Known rows, with every step that occurs:
fazo, benug: 9	3	-5	-5	0	1	1	-4	5	1	-3	4	-8	-15	-3	5	-3	-4	-15	-5	-10	-4	3	13	5	-6	3	-11	-3	-3	-5	-4	3	8	-8	-14	16	0	-3
pufim, litum: -1	-1	2	-1	-3	5	-3	-7	8	0	-2	5	-4	-18	-2	6	8	1	-6	-5	-10	-1	7	-8	10	1	4	-8	-9	-8	-5	-12	6	7	-4	-5	1	1	8
pufim, geva: -10	-9	-10	1	-8	6	1	-7	-7	-3	-3	-5	1	-12	-6	4	-8	3	-5	-6	-12	-9	21	0	4	0	0	-5	-7	-1	-8	-8	-4	-1	-4	-3	5	1	13
tapaf, mulu, fazo, benug, geva, sibi, rugi: 10	15	-8	13	9	5	1	0	1	-6	-5	13	-5	-7	9	16	-13	-5	-8	4	-5	19	-11	12	-6	4	5	-2	7	0	4	-1	-8	24	-16	5	-1	11	20
rugi, sibi, geva: -21	1	-13	3	-6	6	-2	-5	17	5	-12	3	-7	-19	-1	-13	2	-3	-1	-7	-23	11	-29	-19	10	-12	0	-11	-2	-17	-17	1	-13	4	4	-4	9	-13	0
benug, fazo, mulu: 4	6	-3	6	5	-2	-1	-5	0	10	-3	19	-10	-19	-2	15	6	-3	4	-10	2	3	15	3	-3	13	2	-10	-6	-2	-8	2	-4	12	-9	-11	15	13	12
rugi, sibi: -18	-3	-16	6	-5	3	-4	0	6	-6	-12	-11	-9	-16	-1	-14	2	-5	-10	-5	-18	9	-26	-11	10	-12	-1	-16	-1	-12	-14	-5	-8	-1	1	-7	19	-8	-8
tapaf, mulu, zaga: -2	2	5	-3	2	-10	-1	-11	18	-13	-4	-8	-8	-23	2	-5	20	-12	-7	-2	-5	7	-35	-1	7	16	-5	-18	-3	-8	-12	-1	-19	12	-11	-8	-8	16	19
rugi, sibi, geva, benug, fazo, mulu, tapaf: 2	7	6	17	7	5	0	-6	10	21	-13	40	-1	-20	2	2	1	-2	20	1	-9	20	-22	-1	-4	1	6	-6	3	-5	-17	7	-8	17	-2	2	5	-5	-11
benug, geva, mulu: 6	-6	1	7	-8	1	2	-6	-6	12	-3	-8	1	-20	-9	8	2	7	-8	-9	-8	-4	32	2	7	8	3	-10	-8	1	-14	0	-3	-2	-10	-7	14	12	-8
sibi, geva, benug, fazo: 9	3	5	-5	-6	6	8	-12	22	24	-9	20	1	-22	-5	20	2	-1	3	-7	-15	1	8	-2	-3	0	4	2	-4	-4	-19	12	-6	9	-4	-4	-1	-7	-10
nevon, zaga, mulu, litum: 9	0	-5	-1	2	-2	-7	-6	9	-18	0	2	0	-8	-1	-8	4	-12	-8	4	-3	9	17	-26	3	-7	-6	-5	2	-13	-29	-14	-7	-2	0	5	8	12	17
vutor, savoz: -12	-12	-11	-2	-10	2	-2	-5	26	-30	-10	-22	-4	-16	-9	-2	13	-9	-28	-12	-8	4	-4	-10	12	-4	0	-17	0	-8	-10	-4	-15	6	1	-14	27	6	-17
litum, pufim, geva, benug, fazo, mulu, tapaf: 7	3	17	27	6	7	2	-12	-18	25	-2	58	7	-10	-2	21	-5	6	33	7	9	6	15	28	-9	8	10	5	-2	9	-3	-2	8	19	-13	5	1	14	14
sibi, geva, mulu: 3	0	1	-4	-7	4	1	-15	26	14	-5	3	-4	-31	-4	0	10	0	0	-16	-18	4	3	-12	12	4	1	-9	-6	-14	-25	12	-8	6	-4	-9	0	2	6
rugi, sibi, geva, vutor: -19	-7	-12	6	-6	9	-2	-4	12	4	-16	11	-10	-19	-7	-16	-5	-7	3	-1	-23	6	-36	-17	4	-10	2	-8	-5	-17	-14	2	-15	2	6	-3	13	-17	-5
rugi, sibi, geva, mulu: -11	0	-7	7	-3	6	-2	-9	17	10	-11	7	-4	-26	-1	-15	6	0	5	-10	-20	15	-18	-13	12	-6	2	-13	-1	-14	-23	8	-13	5	1	-4	11	-5	-9
savoz, vutor: -12	-9	-8	-5	-16	2	1	-3	26	-34	-6	-20	-4	-16	-10	-3	10	-10	-23	-9	-8	1	-4	-17	17	-3	1	-18	-1	-10	-7	-4	-10	6	0	-17	26	5	-13
benug, geva: -7	-5	-7	2	-13	1	1	-2	-6	5	-5	-13	-2	-11	-10	11	-2	3	-16	-5	-13	-8	18	-5	4	1	0	-8	-10	-2	-8	-8	-3	-3	-5	-7	11	1	4
nevon, zaga, mulu, fazo, benug, geva, sibi: 19	7	-10	4	3	1	-3	0	3	-17	5	-8	5	-3	1	8	-12	-7	-16	6	-6	20	25	-10	-1	-11	2	2	10	-6	-17	-8	-6	7	-6	7	9	11	29
nevon, zaga: 1	-4	-11	-3	-1	-1	-7	-4	14	-3	-2	-23	-2	-12	-6	-3	13	-10	-23	-2	-10	6	10	-11	6	-1	1	-10	1	-14	-21	-11	-3	-3	1	-7	13	9	3
litum, pufim, geva, mulu: -6	-5	5	17	-3	8	0	-14	-11	15	0	25	4	-16	-5	4	0	8	19	-4	-2	1	19	16	7	0	7	-2	-5	0	-9	-2	3	6	-10	-1	8	15	15
mulu, fazo, benug, geva, sibi, rugi: 9	10	-13	11	-2	9	2	3	-4	-1	-3	0	-2	-7	5	17	-18	1	-18	-1	-11	13	7	7	-6	-9	8	1	7	0	7	-2	4	16	-11	3	4	-1	7
rugi, sibi, geva, benug, fazo, mulu: -2	4	0	13	5	6	2	-7	13	20	-12	29	-2	-19	-1	-1	-1	-2	16	-3	-13	15	-16	-2	-1	-3	6	-6	2	-6	-17	6	-10	13	-2	0	10	-6	-14
geva, benug, fazo: 17	-1	4	1	-3	3	8	-6	6	15	-9	8	1	-18	-4	24	0	-2	-6	-4	-6	-1	17	13	-7	2	4	-1	-3	5	-14	7	1	4	-7	-6	13	1	-27
litum, pufim, geva, benug, fazo: -2	-2	8	15	-1	10	5	-11	-14	23	-3	40	8	-9	-5	20	-7	8	21	3	1	-1	24	25	-5	-3	9	7	-3	7	-4	-3	5	9	-10	3	8	7	3
fazo, mulu: 4	1	-3	9	4	-4	-6	-7	10	-3	-3	-6	-13	-18	-5	-2	4	-10	-3	-10	-7	0	-9	-3	7	11	0	-16	-5	-7	-12	-5	0	10	-11	-12	8	11	25
pufim, geva, vutor, savoz: -12	-24	-8	7	-7	10	0	-5	-5	-19	-11	3	0	-11	-16	-1	-11	-4	-7	0	-7	-11	15	3	-1	1	4	-5	-7	1	-2	-7	-14	0	2	-2	21	1	-8
mulu, zaga: -5	-5	-1	-7	-9	-10	-2	-9	19	-11	-4	-29	-6	-27	-3	-10	22	-8	-16	-10	-10	1	-26	-8	10	5	-4	-18	-4	-11	-13	-4	-8	2	-4	-13	-5	5	6
benug, fazo: -4	3	-9	-5	-6	1	2	-2	0	7	-5	8	-8	-18	-3	18	6	0	-10	-10	-6	0	15	-1	-1	3	0	-7	-7	-4	-9	4	-6	3	-3	-12	16	2	-1
fazo, benug, geva, mulu: 19	1	4	4	1	1	4	-6	-11	15	-1	14	1	-17	-6	11	-5	7	-6	-4	-4	-4	32	21	3	2	7	-9	-3	7	-6	-2	2	8	-13	-10	19	11	-16
nevon, zaga, mulu, geva, benug: 15	-4	-3	1	-3	0	-6	-5	10	-9	1	-10	7	-7	-2	3	-7	-6	-19	6	-8	13	25	-13	2	-9	-5	-1	5	-7	-27	-12	-13	-5	-3	7	10	16	-1
benug, geva, sibi, rugi: -3	-1	-26	9	-8	7	0	5	2	-2	-13	-27	-2	-6	1	7	-7	-6	-5	-10	-17	4	-1	-10	5	-8	6	-1	0	-6	-6	-6	7	2	-4	-8	7	-6	14
nevon, zaga, mulu, geva, vutor, savoz: 3	-14	-8	1	-4	2	-10	-3	10	-28	-2	-8	3	-7	-8	-6	-5	-10	-24	7	-5	12	18	-20	3	-9	-5	-5	3	-11	-20	-14	-24	-4	3	4	22	17	-3
zaga, mulu, geva, vutor, savoz: -3	-15	-8	1	-13	4	-5	-3	6	-35	-6	-2	-5	-11	-7	-1	-17	-6	-18	2	-11	3	5	-20	5	-11	-11	-6	-5	-8	-13	-6	-28	-3	-2	2	19	8	4
geva, sibi: 6	1	-22	-4	-5	5	1	2	21	-12	-14	-40	-9	-16	2	7	-2	-15	-8	-16	-20	3	-16	-15	14	-8	3	-5	-2	-10	-16	5	7	3	-4	-17	3	-5	27
tapaf, mulu: -3	3	-3	0	2	-2	-2	-7	12	-9	-6	-2	-11	-16	-1	4	6	-10	-10	-2	-9	4	-18	-1	7	10	-5	-14	-6	-7	-14	-1	-15	10	-10	-7	4	11	20
zaga, mulu, tapaf: 5	3	-3	2	-9	-4	-5	-4	7	-29	-1	4	-8	-15	3	0	0	-8	-6	0	-11	12	-16	-18	7	-5	-12	-10	-4	-12	-23	-2	-10	6	-4	0	4	1	39

Rows:
16	10	-9	4	-5	2	3	-1	0	-24	3	0	-2	-7	4	14	-24	-2	-12	1	-12	14	11	-8	1	-15	-3	1	5	-2	-9	1	-8	12	-12	6	6	2	38 -> zaga, mulu, fazo, benug, geva, sibi
-7	2	-8	18	2	14	-1	-6	-9	6	-12	34	2	-6	6	3	-5	-3	28	-2	0	0	1	-7	-2	-9	6	7	0	-2	-5	-11	14	10	-6	4	-6	3	17 -> mulu, litum, pufim, geva, sibi, rugi
7	-8	4	8	0	7	2	-12	-13	7	-4	19	6	-21	-2	3	-4	7	12	-6	-1	-8	41	0	2	8	2	-4	-6	6	-15	-2	0	2	-9	2	2	14	-5 -> pufim, geva, mulu, litum
11	2	8	4	3	4	2	-6	1	12	-7	22	0	-15	3	26	-7	0	-6	5	-1	5	12	10	-5	11	-3	-2	-3	6	-9	2	-19	11	-14	2	0	21	-15 -> tapaf, mulu, geva, benug, fazo
-3	2	2	9	-4	4	0	-11	-9	-15	0	37	1	-7	2	-1	-11	-1	20	3	-1	0	11	-16	2	-12	-8	2	-4	-4	-18	-11	-5	5	-8	10	1	7	36 -> zaga, mulu, litum, pufim, geva
7	-3	11	16	-4	5	2	-10	-16	21	-4	26	4	-17	-6	10	3	9	12	-3	3	-5	34	1	2	6	5	-3	-8	5	-12	-4	4	3	-11	0	6	18	-8 -> benug, geva, mulu, litum, pufim
8	8	-2	1	-3	5	1	-4	3	-4	2	3	-6	-15	0	14	-10	1	-27	-1	-10	7	6	8	-3	-4	1	-6	2	-2	1	0	-2	14	-10	0	5	4	3 -> mulu, fazo, benug
14	4	14	1	1	-1	6	-16	25	24	-6	24	2	-27	-3	12	10	-3	12	-7	-8	6	-3	1	-4	10	5	-3	-1	-3	-18	11	-8	16	-8	-4	-10	3	-2 -> sibi, geva, benug, fazo, mulu, zaga
5	-1	-11	-3	-2	-5	-7	-5	14	-21	2	-18	-1	-8	-3	-9	5	-11	-17	1	-10	13	10	-19	7	-8	-5	-8	3	-16	-28	-12	-11	-4	0	-1	15	10	24 -> nevon, zaga, mulu
16	-3	11	14	8	7	7	-10	-17	18	-6	40	9	-12	-3	20	-12	5	21	2	6	-8	44	14	-14	10	7	5	-2	16	-8	-3	3	10	-11	6	1	11	-11 -> pufim, geva, benug, fazo, mulu, litum
4	4	-2	7	2	1	-3	-3	-8	16	-2	24	-7	-17	0	20	-2	4	0	-7	3	3	26	1	-4	12	0	-6	-6	1	-4	-1	-9	10	-10	-7	10	19	2 -> benug, fazo, mulu, geva
-2	-3	-10	-3	-14	1	-5	-4	4	-21	0	-8	-4	-12	1	3	-14	-1	-17	-2	-15	4	10	-22	10	-13	-15	-6	-5	-9	-19	-6	-19	-4	-7	2	6	8	21 -> zaga, mulu, geva
8	-3	-2	7	-7	3	1	-3	-2	-35	1	15	-2	-7	-6	7	-22	-2	-20	8	-5	10	11	-3	-5	-10	-3	-3	3	0	-3	-4	-20	11	-7	8	21	6	12 -> zaga, mulu, fazo, benug, geva, vutor, savoz
9	1	1	8	-5	7	3	-1	-13	2	-1	14	-4	-11	-8	18	-21	4	-22	7	-8	-1	15	12	-11	-1	5	-1	-2	3	7	-3	-3	11	-10	4	9	3	-3 -> mulu, fazo, benug, geva, vutor
-8	-1	-5	6	-3	7	2	-7	19	12	-14	7	-1	-19	-2	-8	-1	-4	2	-3	-22	11	-26	-9	5	-12	3	-7	1	-10	-20	4	-9	5	1	-1	7	-14	-18 -> rugi, sibi, geva, benug
9	12	4	4	7	1	1	-7	5	-7	0	17	-8	-14	4	15	-6	-4	-16	5	-4	12	-10	12	-3	9	-1	-9	2	0	-1	1	-14	22	-16	2	0	15	16 -> tapaf, mulu, fazo, benug
-2	2	-34	5	-3	7	-3	5	22	-14	-17	-38	-10	-13	8	-3	-1	-17	-6	-17	-22	11	-30	-14	10	-13	5	-5	4	-15	-11	0	9	4	-2	-13	5	-11	21 -> geva, sibi, rugi
8	-2	3	11	-9	3	2	-6	-9	10	0	-5	2	-20	-7	15	-4	10	-15	-5	-7	3	34	2	1	9	3	-7	-5	3	-9	2	-4	3	-11	1	8	15	-6 -> benug, geva, mulu, fazo
23	1	14	8	6	-5	6	-10	9	15	-6	13	1	-23	-3	15	8	-5	5	-4	3	4	6	16	-8	14	5	-7	1	7	-12	6	0	13	-12	-6	4	12	-17 -> geva, benug, fazo, mulu, zaga
11	0	12	12	2	5	0	-14	0	13	-6	28	-2	-26	0	1	11	1	15	-8	3	0	14	-1	6	5	3	-7	-5	-1	-19	3	7	6	-10	-3	4	20	-7 -> geva, mulu, litum, pufim
11	-7	8	0	-4	-8	-1	-13	18	-1	-3	-20	-2	-36	-2	-11	24	-4	-8	-15	-6	5	-5	1	12	12	-1	-19	-3	-6	-21	8	-7	2	-9	-12	2	18	-8 -> geva, mulu, zaga
14	5	8	2	1	4	6	-14	21	26	-7	27	0	-22	-4	17	1	-2	11	-7	-10	3	7	1	-4	7	6	0	-3	-3	-18	11	-5	15	-7	-4	-2	0	-1 -> sibi, geva, benug, fazo, mulu
-15	-12	0	15	-6	11	-1	-9	-16	8	-6	28	-3	-9	-12	4	-11	1	16	4	-6	-8	2	13	-1	-3	6	2	-9	-3	0	-8	1	3	-5	0	9	3	21 -> litum, pufim, geva, vutor
2	1	-25	2	-10	5	-6	2	11	-26	-7	-19	-4	-8	10	1	-18	-8	-9	-7	-18	14	-5	-26	10	-19	-10	-1	2	-12	-17	-5	-12	0	-6	1	3	2	29 -> zaga, mulu, geva, sibi, rugi
10	5	6	16	5	-4	-8	-5	5	-3	-4	10	-11	-20	-1	2	9	-10	4	-4	-2	8	-19	-3	3	17	-1	-16	-5	-6	-13	-3	2	17	-10	-8	-1	13	29 -> fazo, mulu, tapaf
17	-3	7	14	3	2	-4	-7	5	12	-4	3	-2	-17	-3	11	-9	-3	-4	-3	-4	0	11	4	1	10	0	-8	-3	4	-10	-5	-2	9	-15	-2	1	19	-7 -> fazo, mulu, geva, benug
-23	-12	-12	7	-6	9	-2	-4	19	-9	-18	10	-8	-18	-10	-18	0	-8	-3	-2	-20	10	-35	-17	6	-11	3	-11	-1	-16	-12	1	-21	5	9	-4	22	-14	-16 -> rugi, sibi, geva, vutor, savoz
8	8	2	8	8	0	-1	-6	-6	12	-6	38	-8	-18	0	15	6	-2	13	-6	8	-1	20	-4	-8	14	2	-6	-6	1	-9	0	0	14	-9	-6	7	15	6 -> benug, fazo, mulu, litum
5	7	-15	12	5	5	-5	2	-2	12	-8	15	-7	-15	7	18	-5	-2	7	-11	0	12	12	-1	-4	6	4	-2	1	-2	-3	1	-3	13	-10	-7	8	14	7 -> benug, fazo, mulu, geva, sibi, rugi
16	-1	8	8	-3	0	-4	-8	6	3	-5	3	-5	-31	1	3	15	-2	-4	-8	-6	10	1	1	8	13	0	-15	-5	-5	-22	9	0	7	-7	-8	5	13	-3 -> geva, mulu, tapaf
13	2	16	26	12	5	-1	-14	-9	16	-4	47	1	-12	-2	6	-5	-3	31	2	9	-4	11	8	-6	10	6	-1	-2	8	-9	-10	11	17	-15	5	-5	19	12 -> fazo, mulu, litum, pufim, geva, benug
8	7	0	5	-5	5	3	-2	-9	3	3	8	-2	-10	-3	20	-15	7	-25	3	-8	4	21	10	-6	-2	4	-3	1	3	5	-3	-2	13	-11	3	6	5	0 -> mulu, fazo, benug, geva
6	3	-8	1	-3	-2	-7	-5	12	-22	6	-15	0	-8	-1	-2	-1	-8	-25	4	-9	19	13	-19	2	-8	-5	-5	7	-14	-23	-9	-13	1	-2	8	9	12	26 -> nevon, zaga, mulu, fazo
-18	-16	0	17	-6	11	-1	-9	-9	-4	-7	27	1	-8	-14	2	-7	0	11	3	-2	-4	3	13	1	-5	7	0	-6	-2	1	-9	-6	7	-2	-1	18	7	8 -> litum, pufim, geva, vutor, savoz
5	5	3	4	5	-8	-1	-8	4	7	-2	14	-8	-25	-1	7	17	-4	6	-9	5	6	1	4	-3	18	1	-13	-3	-2	-7	2	-7	14	-10	-12	5	17	12 -> benug, fazo, mulu, zaga
7	-7	7	5	-8	-6	2	-9	-1	9	-2	-13	4	-26	-7	1	13	5	-6	-8	-4	-1	19	2	7	12	2	-13	-6	1	-14	0	-6	0	-10	-7	5	16	-10 -> benug, geva, mulu, zaga
-5	-11	0	4	-1	5	-4	-4	6	-15	-12	10	-7	-14	-6	8	-7	-8	-15	6	-4	2	-7	-1	0	10	-4	-9	-6	-2	-3	-4	-30	9	-7	-1	10	20	-10 -> tapaf, mulu, geva, vutor, savoz
23	2	9	10	6	1	6	-7	5	17	-7	17	-1	-18	-4	21	-1	-4	4	-4	0	2	16	16	-8	10	6	-4	-1	7	-13	6	3	11	-12	-5	12	9	-17 -> geva, benug, fazo, mulu
13	-1	0	0	-10	2	2	-5	1	-7	-2	10	3	-12	1	17	-18	2	-9	1	-8	6	24	-8	-1	-10	-10	2	-2	1	-19	0	-17	0	-9	6	8	9	-2 -> zaga, mulu, geva, benug, fazo
16	4	-10	0	1	4	5	2	-5	5	-7	-2	-2	-8	-2	17	-13	-2	-5	-5	-10	-3	16	11	4	-7	9	-2	-1	4	-2	-3	8	9	-9	-13	12	-1	6 -> fazo, benug, geva, sibi
3	0	12	23	5	8	4	-13	-15	25	-2	47	7	-9	-5	18	-7	6	29	2	6	1	22	27	-6	4	11	5	-2	9	-3	-3	6	14	-14	3	6	14	11 -> litum, pufim, geva, benug, fazo, mulu
3	2	10	19	1	10	2	-13	-16	17	4	41	6	-15	-2	11	-9	12	15	1	2	6	25	27	0	-1	10	2	0	6	0	-1	4	15	-14	4	7	17	11 -> litum, pufim, geva, mulu, fazo, benug
14	6	-5	0	2	-2	-6	-5	8	-19	8	-2	1	-7	0	0	-5	-7	-23	7	-6	19	17	-9	0	-10	-2	-4	9	-11	-19	-9	-10	6	-4	7	12	12	21 -> nevon, zaga, mulu, fazo, benug
8	12	6	7	5	1	2	-6	-5	-1	1	21	-5	-10	1	20	-9	1	-14	8	-2	10	2	14	-6	10	1	-6	0	3	2	-1	-15	21	-17	5	1	16	14 -> tapaf, mulu, fazo, benug, geva
10	8	-3	4	-7	0	2	-4	-5	-21	6	10	-3	-7	0	11	-20	3	-18	4	-9	11	15	-5	-2	-11	-6	-3	2	-2	-8	-4	-12	10	-12	8	9	5	28 -> zaga, mulu, fazo, benug, geva
3	-3	10	25	11	6	-4	-12	-15	9	-6	50	-6	-12	-6	-1	-7	-6	32	4	8	-8	3	2	-7	11	5	-2	-8	2	-4	-11	6	14	-11	3	-1	17	23 -> fazo, mulu, litum, pufim, geva, vutor
7	-1	3	-4	-8	6	6	-13	29	16	-9	2	0	-22	-6	9	1	-5	-4	-7	-21	-1	-6	-7	4	-3	2	-2	-4	-8	-22	7	-4	6	-4	-4	-5	-9	-4 -> sibi, geva, benug
10	-8	2	2	-11	7	0	-4	5	12	-8	-9	4	-15	-3	19	-12	2	-21	-1	-13	-4	18	0	1	-4	-3	-2	-4	4	-11	-3	-5	-3	-8	-1	1	8	-31 -> mulu, geva, benug
23	3	10	8	2	1	2	-4	-14	15	-1	25	1	-18	-3	14	-3	6	-2	0	-1	1	25	21	0	6	7	-8	-3	7	-6	0	4	12	-12	-7	13	11	-13 -> fazo, benug, geva, mulu, tapaf
